In the rows, 128 means zero.
Known rows, with every way that one mark hangs from another
{zovizep {dekuve noped} {tizi {betad {sete mufaso {sidil votu}}}}}: [ 78 144 241 142 158  94 155  75 176  98  68 157 152  99 155  89  83 140
 117 127]
{votu {sidil {sete mufaso noped}}}: [117 129  77 138  93 109 152 108  94 106 114 140 140 134 151  97 154 149
 149 135]
{tizi {betad {sete mufaso noped sidil}} zovizep}: [ 79 130 108 146 161 129 115 139 121  91 123 156 159  64 166 116 107 144
 128 103]
{zovizep {dekuve {noped {sete mufaso {sidil votu}}}} {tizi betad}}: [ 88 145 247 146 156  96 123  57 181  99  63 163 165 125 143  89  77 118
 116 130]
{zovizep {dekuve noped} {tizi betad}}: [ 81 151 243 159 138 135 168  57 149  96 105 136 155 137 139  58  71 120
 119 104]
{noped {sete betad mufaso sidil}}: [105 133 105 129 129  99  82 152 158 112  92 155 155 126 157 126 137 139
 140 146]
{dekuve noped zovizep}: [ 79 140 149 135 104 168 239  97 150  89 186 121 176 141 147  49 128 106
 138  86]
{sete mufaso sidil}: [ 89 135  82 138 132 101 149 141 175 120 114 142 127 110 136 119 142 156
 126 130]
{votu {sidil {sete noped}}}: [112 132  87 140  75 131 164  96  77 100 119 140 137 150 147  85 166 144
 149 124]
{tizi betad {zovizep {dekuve noped}}}: [ 83 148 174 164 146 169 143  73 125  91 124 147 164 113 150  63  89 102
 127  67]
{tizi {betad {sete mufaso noped}}}: [ 90 136 120 142 115 125 131 123 123 102 113 134 153  84 172 126 118 142
 142 134]
{noped {sete betad mufaso}}: [110 138 110 137 108 114  81 131 142 111 100 142 161 140 171 114 138 126
 148 150]
{betad sete}: [ 70 144 100 138  63 144 159  99 133  93 131 139 126 137 176  80 174 148
 147 134]
{noped {sete betad mufaso {sidil votu}}}: [115 133 119 129 131  91  82 135 160 119  61 160 155 120 161 146 151 133
 137 157]
{sidil {sete betad mufaso noped} votu}: [168 129 152 131 144 123 121 121  73 140  50 135 155 116 171 172 145 140
 144 156]
{tizi {betad {sete mufaso noped {sidil votu}}} {zovizep dekuve}}: [ 93 137 162 150 176 113  94 131 136 101  77 173 160  62 171 114  99 142
 121  99]
{sidil {sete betad} votu}: [137 141 148 139 109 156 141  72  79 129  53 145 133 149 166 149 177 124
 150 154]
{zovizep {dekuve {noped {sete sidil}}}}: [ 96 146 180 131 102 134 141  86 164  97 109 154 155 155 145  56 124 125
 131  95]
{mufaso {sete noped {sidil votu}}}: [116 136 125 132  95 160 151 107  99 111  83 141 142 119 158 136 163 153
 128 125]
{tizi zovizep}: [ 82 144  96 162 106 171 148  94 115  97 148 138 139 144 153  66 147 120
 130  93]

Rows
[132 136 128 137  99 179 137 143  65 110 108 116 157 123 175 117 137 149
 142 118]
{mufaso {sete betad noped}}
[ 99 137 118 132 106 128  97 134 136 104  98 155 149 146 151 110 152 133
 141 133]
{noped {sete betad sidil}}
[ 63 150 214 157 136 115 129  86 158  95  83 162 133 125 151  77  99 148
 121 127]
{zovizep dekuve {tizi {betad {sete sidil}}}}
[ 90 131 111 124  96 125 155 150 123  97 126 142 135 109 161  98 157 171
 135 118]
{betad {sete noped sidil}}
[155 120 135 128 184  78 124 211 123 143  63 128 156  66 151 169 119 164
 122 132]
{sete betad mufaso noped {sidil votu}}
[134 132 115 134 114 141 135 105  88 121 111 132 147 141 156 124 138 145
 145 138]
{sidil {sete mufaso noped}}
[112 140 122 133 111 159 143 116 108 116  67 145 135 115 167 144 168 147
 136 136]
{mufaso {sete betad {sidil votu}}}
[124 130 136 135 122 121 160 137 116 123  88 136 139 112 134 132 154 151
 119 115]
{sete noped {sidil votu}}
[ 88 150 229 151 122 131 178  71 153  98 118 131 146 160 141  36  93 131
 118 103]
{zovizep {dekuve noped} tizi}
[ 70 139 155 143 170 126 128 108 159  86 111 168 162  71 166  81  89 133
 126  85]
{tizi {betad {sete mufaso sidil}} {zovizep {dekuve noped}}}
[ 77 140 168 143 171 120 127  96 159  92  86 172 162  67 171  98 101 128
 124  95]
{tizi {betad {sete mufaso {sidil votu}}} {zovizep {dekuve noped}}}
[ 89 143 227 153 160  88 116 106 157 108  56 160 145  99 157 106  88 154
 114 137]
{zovizep dekuve {tizi {betad {sete mufaso noped {sidil votu}}}}}
[ 59 144 110 159 116 167 130  83 112  82 130 154 147 102 173  89 133 120
 139 106]
{tizi {betad sete} zovizep}
[112 130  98 133 166  94 132 191 155 129  97 134 136  89 147 137 125 160
 131 131]
{sete betad mufaso sidil}
[125 130 116 133 168  83 131 171 156 139  58 141 136  83 153 163 141 153
 127 146]
{sete betad mufaso {sidil votu}}
[153 127 129 131 142 136 121 145  71 128  98 127 155 125 164 138 125 149
 149 138]
{sidil {sete betad mufaso noped}}
